What can hang from each mark
Q_970: Q_9 Q_696 Q_805
Q_696: Q_9 Q_198 Q_805 Q_897
Q_198: Q_970
Q_805: Q_9 Q_198 Q_897
Q_9: Q_198 Q_970
Q_897: Q_198 Q_970

Every row comes from one small tree of marks. The marks that hang from a mark follow it in brackets, in the order of their numbers. Every link used is in the known rows. Which tree was each row made from?
Known rows
Q_805{Q_9{Q_198}}: [ 0.143  0.358 -0.466 -1.117  1.053  0.433  0.821  0.212 -0.621  0.039
  1.997  1.982  0.805  0.799 -0.253 -1.067 -0.050  0.916 -1.786  2.602
  0.349]
Q_805{Q_198{Q_970} Q_897}: [-0.062 -1.007  0.329 -2.470 -0.335  1.542  1.727  2.945  1.008  6.263
 -0.233  0.837  3.494 -0.840 -0.292 -0.446  0.021 -0.141 -1.953 -1.293
 -0.307]
Q_696{Q_9 Q_897{Q_198}}: [ 2.259 -1.278  0.828 -0.712 -0.443 -1.330  1.018  0.038 -2.267 -1.922
 -2.236  0.033 -1.578 -0.218  0.660 -0.516 -0.205 -0.831 -1.295  0.647
 -3.593]
Q_9{Q_970{Q_696 Q_805{Q_198}}}: [-0.378 -2.117 -2.426 -0.315 -1.173  0.309  0.568 -1.681  0.776  2.919
  0.169 -1.739  3.530 -0.017  2.794  0.831 -2.343 -0.209 -1.575  3.119
 -0.210]
Q_696{Q_198}: [ 0.813 -0.028  0.894 -0.420  0.624  0.319  0.855  0.915  1.357  0.225
 -1.170 -0.548 -0.323  1.038  0.717  0.107  0.464  0.376 -0.462 -1.163
 -0.518]
Q_696{Q_9 Q_198{Q_970} Q_805 Q_897}: [ 1.652 -0.898  3.344 -0.021 -0.167  0.074  3.249  1.841 -2.521  0.189
 -3.537  1.333 -0.192  1.428  2.426 -2.739 -0.401 -1.598 -2.009 -0.207
 -2.856]
Q_897{Q_198 Q_970{Q_9 Q_696 Q_805}}: [ 0.153  0.129  2.471  0.902 -1.539  0.216 -0.061 -1.401 -0.411  0.237
  0.096  1.200 -1.348  0.622  4.008  2.902 -2.070  0.554 -0.728  4.556
 -1.845]
Q_198{Q_970}: [-0.403 -0.445  1.180  0.123  0.183  0.628  2.101  1.149  0.263  1.059
  0.439  0.998  2.163  0.701 -0.050 -1.193 -0.049 -0.241 -0.879 -0.604
 -0.456]
Q_198{Q_970{Q_9 Q_696 Q_805{Q_897}}}: [ 0.457 -0.583  1.984 -2.370 -0.892 -1.932  0.731  1.454  0.212  2.684
  0.964  3.015  4.310 -0.574  2.549  1.010 -2.097  0.155 -0.326  3.035
  1.985]
Q_970{Q_9 Q_696}: [ 1.759  1.104  0.038  0.277 -0.401  0.439  0.149 -0.098  0.262 -0.344
  0.850 -0.050 -0.216 -0.255  2.916  1.331 -1.799  2.184 -0.071  2.515
  1.122]
Q_9{Q_198 Q_970{Q_805}}: [-1.165 -1.562 -0.315  0.854  0.400 -2.516 -0.198 -1.598  1.302  0.240
  0.900  0.644  2.816  0.614 -1.291 -1.803 -0.436 -2.712 -1.245  3.074
 -0.056]
Q_897{Q_970}: [-0.817  0.659  0.893  1.099 -1.537  1.256 -0.048 -0.428 -1.652  0.742
 -0.755 -0.175 -1.581 -0.391 -0.106  0.687  0.025  0.035 -0.415  0.237
 -0.760]
Q_696{Q_198{Q_970{Q_9}} Q_897}: [ 2.940 -1.022  2.897 -1.808  0.980 -0.156  2.510  2.621 -0.137  0.838
 -1.011  0.436  1.635  0.376  1.554 -0.138  0.080 -0.068 -2.639 -1.121
 -1.568]
Q_805{Q_9 Q_198{Q_970} Q_897}: [ 0.741 -0.909  0.469 -4.593 -0.121  3.251  2.916  2.793 -1.153  6.797
  1.621  2.022  3.858 -0.523  0.404 -0.113 -0.521  1.415 -2.929 -0.152
  0.136]
Q_805{Q_9 Q_198}: [ 1.007 -0.044 -1.205 -3.173  0.536  3.348  2.094  0.227 -1.587  3.792
  1.359 -0.290  0.778 -0.010  1.644  0.811 -0.935  1.686 -2.546  0.978
 -0.471]
Q_9{Q_970{Q_696{Q_198} Q_805}}: [ 0.059 -1.923 -0.396  0.615 -0.954 -1.062  0.529 -1.336  1.667  0.283
 -1.163 -1.009  2.596  1.177  2.545  0.373 -1.432  0.042 -0.484  2.236
 -0.065]
Q_805{Q_198}: [ 0.382 -0.211 -1.179 -1.061  0.327  1.508  0.539  0.524  0.543  3.145
 -0.195 -1.290  0.729 -0.395  1.061  0.583 -0.312 -0.195 -1.741 -0.208
 -0.863]
Q_805{Q_897{Q_970{Q_9 Q_696}}}: [ 0.800  1.375  1.620 -0.228 -2.710  0.916 -0.786  0.720 -1.559  2.335
  0.041  1.168 -1.247 -1.643  1.601  2.300 -1.069  2.544  0.125  2.176
  1.278]
Q_897{Q_198 Q_970{Q_696}}: [-1.021 -0.119  0.482  2.267 -2.097  2.204 -0.005 -0.667 -0.307 -0.261
 -1.006  0.405 -2.065  1.067  2.345  1.010 -0.895  1.896 -0.079  2.071
 -2.770]
Q_9{Q_198 Q_970}: [-0.464 -0.780 -0.743  1.782  0.421 -0.353  0.266 -0.691  1.456  0.085
  0.723 -0.007  1.182  0.528 -2.095 -2.393  0.226 -0.738 -1.403  1.738
 -0.537]
Q_805{Q_9 Q_198 Q_897}: [ 1.067 -0.734 -0.621 -4.670 -0.206  2.345  1.075  1.693 -1.367  5.647
  0.875  1.280  1.651 -1.209  0.301  1.152 -0.240  1.758 -1.791  0.595
  0.654]
Q_805{Q_198{Q_970{Q_9 Q_696}}}: [ 1.843  0.742  0.161 -0.768 -0.016  2.823  2.595  1.570  1.306  3.985
  1.241 -0.558  2.408 -0.262  3.958  0.694 -2.009  1.741 -2.893  1.639
 -0.191]
Q_970{Q_9 Q_696 Q_805{Q_897{Q_198}}}: [ 1.047 -1.067  1.801 -2.272 -0.777 -1.918 -1.062  0.250  1.288  1.266
  0.413  2.629  0.969  0.085  2.797  2.163 -1.993  0.468  0.645  3.612
  0.073]

Write each row's tree
[ 1.068  0.547  4.765  0.417  1.063  2.298  3.068  2.113  1.236  2.349
 -0.677  2.466 -0.773  2.159  2.799 -1.569 -1.211 -0.223 -1.352  0.361
 -1.391]
Q_696{Q_198{Q_970{Q_9}} Q_805}
[ 0.410  0.477  2.514  1.539 -0.361  2.301  1.992  0.908  0.336  1.115
  0.771  2.697  0.578  1.632  4.349 -1.322 -2.516  1.080 -0.287  3.096
 -0.246]
Q_198{Q_970{Q_9 Q_696{Q_805}}}
[ 0.519  0.778  1.726 -1.499 -0.587  1.009  0.637 -0.685 -1.328  4.746
  0.390 -0.910 -0.333 -1.558  2.511  3.059 -1.573 -1.495 -2.724  2.437
 -0.926]
Q_897{Q_970{Q_9 Q_805{Q_198}}}
[ 0.437 -0.379  3.453 -3.338 -0.101 -1.932  1.176  1.619  0.176  3.564
  1.048  3.248  3.465 -1.065  0.548  0.680 -1.238 -1.621 -0.658  1.371
  1.261]
Q_198{Q_970{Q_9 Q_805{Q_897}}}
[ 0.027  1.392  1.220  1.595 -1.393  4.575  0.587  0.027 -1.304  4.015
 -0.543  0.132 -2.791  0.245  5.095  1.167 -2.289  1.469 -1.685  3.721
 -1.352]
Q_897{Q_970{Q_9 Q_696{Q_805{Q_198}}}}
[-0.931 -3.272  0.039 -0.588 -1.751 -1.295 -0.584 -0.989  1.357  1.456
 -0.370  1.971  2.492  0.546  0.814  0.495 -1.309  0.168  0.740  3.049
 -1.126]
Q_9{Q_970{Q_696 Q_805{Q_897{Q_198}}}}
[ 0.163 -0.823  5.227 -0.429  0.038  2.040  1.910  2.381  1.002  3.706
 -0.128  5.091 -0.615  1.738  1.214 -1.525 -1.047 -0.347 -0.450  1.112
 -2.149]
Q_696{Q_805{Q_897{Q_198{Q_970{Q_9}}}}}
[-0.420 -1.422 -0.427 -3.737 -0.183 -1.525 -0.575  0.963  0.318  5.283
 -0.589  0.612  3.030 -1.415  0.449  1.492 -0.427 -1.870 -0.895  0.592
  0.548]
Q_970{Q_805{Q_198 Q_897}}
[-0.783 -2.768  1.817 -0.596 -1.465 -1.910 -0.685 -0.816 -2.414 -0.479
 -1.866  0.933 -0.296  0.441  1.220  1.597 -0.079 -2.190 -1.360  1.778
 -3.787]
Q_696{Q_897{Q_198 Q_970{Q_805}}}
[ 0.605  0.712  1.519 -0.812  1.631 -3.255 -0.611 -0.244  1.235  0.057
  1.426  1.516  1.213 -0.094  0.950  0.190 -0.994 -2.310 -1.376  3.847
  0.561]
Q_970{Q_9{Q_198} Q_805}
[ 1.104  1.175  1.519  1.787 -0.812  0.982  1.160  0.085 -0.612 -0.708
 -2.812  0.654 -2.452  1.630  4.459 -1.252 -1.676  0.921  0.496  2.284
 -0.711]
Q_970{Q_696{Q_9 Q_198 Q_805}}
[ 1.225 -0.504  2.550 -1.063 -0.728  1.205  1.727  2.418  1.729  2.365
  0.590  3.158  1.591  0.458  1.936  0.340 -1.266  2.139 -0.379  1.541
 -0.742]
Q_805{Q_897{Q_198{Q_970{Q_9 Q_696}}}}
[ 1.376 -0.255  3.769 -2.706 -0.585 -2.449  2.495  1.859 -0.399  2.844
 -2.049  2.006  2.870 -0.589  0.499 -0.328 -0.616 -2.217 -0.905 -0.219
  0.069]
Q_696{Q_9 Q_198{Q_970{Q_805{Q_897}}}}
[ 0.390 -1.993 -0.857 -0.027 -1.085 -0.604  1.061  1.423 -1.215 -0.736
 -0.695  0.537  3.654  0.375  2.251 -0.680 -0.739  0.832 -1.518  0.513
 -0.666]
Q_198{Q_970{Q_696{Q_897}}}
[ 0.154  1.379  1.080  0.734 -1.570 -0.323 -1.295  1.258 -0.120  1.710
  0.431  2.290 -0.706 -1.101  0.719  0.822 -0.703  1.614 -0.925  3.540
  1.273]
Q_805{Q_897{Q_970{Q_9{Q_198} Q_696}}}
[ 0.418 -3.647  1.887 -3.782  0.126 -0.724  2.549  0.657 -2.465  0.516
  0.688  3.248  3.798  1.562  2.051 -0.027 -1.290 -1.074 -2.604  2.092
 -3.020]
Q_696{Q_897{Q_198{Q_970{Q_805{Q_9}}}}}
[ 0.082 -0.268 -0.037 -2.764  0.533 -0.420 -0.045  1.531 -0.699  2.143
  1.576  3.565  1.546 -0.231 -1.605 -1.021  0.307  1.310 -1.048  1.985
  1.546]
Q_805{Q_9{Q_198} Q_897}
[-0.883 -0.093 -0.499  1.853  0.215 -0.231  1.071  1.489  1.930 -0.296
  0.952  1.598  3.562  1.298  1.272 -2.368 -0.592  0.688 -1.422  2.324
  0.403]
Q_9{Q_198{Q_970{Q_696}}}
[-0.477 -0.702  1.824 -2.406 -0.649  1.894  0.400  0.950 -2.626  2.971
  0.287  4.370 -0.542  0.721  0.531 -0.958 -0.850  1.252  0.502  1.693
  0.560]
Q_696{Q_805{Q_9 Q_897}}
[-0.512 -1.894  1.247 -1.806 -0.393  1.062  2.811 -0.037 -0.572  0.593
  1.791  3.108  3.683  2.410  3.795  0.520 -2.670  1.295 -1.311  3.943
 -1.460]
Q_897{Q_198{Q_970{Q_696 Q_805{Q_9}}}}
[ 2.257  1.336  0.260  0.626 -0.749  0.158  1.574  0.288 -0.062 -1.566
 -2.211 -1.195 -0.985  0.003  3.020  0.252 -0.925  1.569 -0.216  1.071
  0.087]
Q_970{Q_696{Q_9 Q_198}}
[ 1.047 -2.084  1.525 -1.031  0.288 -0.552  2.181  2.659 -0.230  0.549
 -1.978  0.276  2.611  0.876  0.811 -0.980  0.711 -0.513 -2.288 -2.086
 -1.758]
Q_696{Q_198{Q_970} Q_897}
[ 0.721  0.371  3.907 -0.528 -1.389  1.375  0.039  0.737 -0.687  2.897
 -0.504  2.285 -3.054 -0.580 -0.343  1.785 -0.045  0.886 -0.297  0.881
 -1.851]
Q_805{Q_897{Q_198 Q_970{Q_9}}}
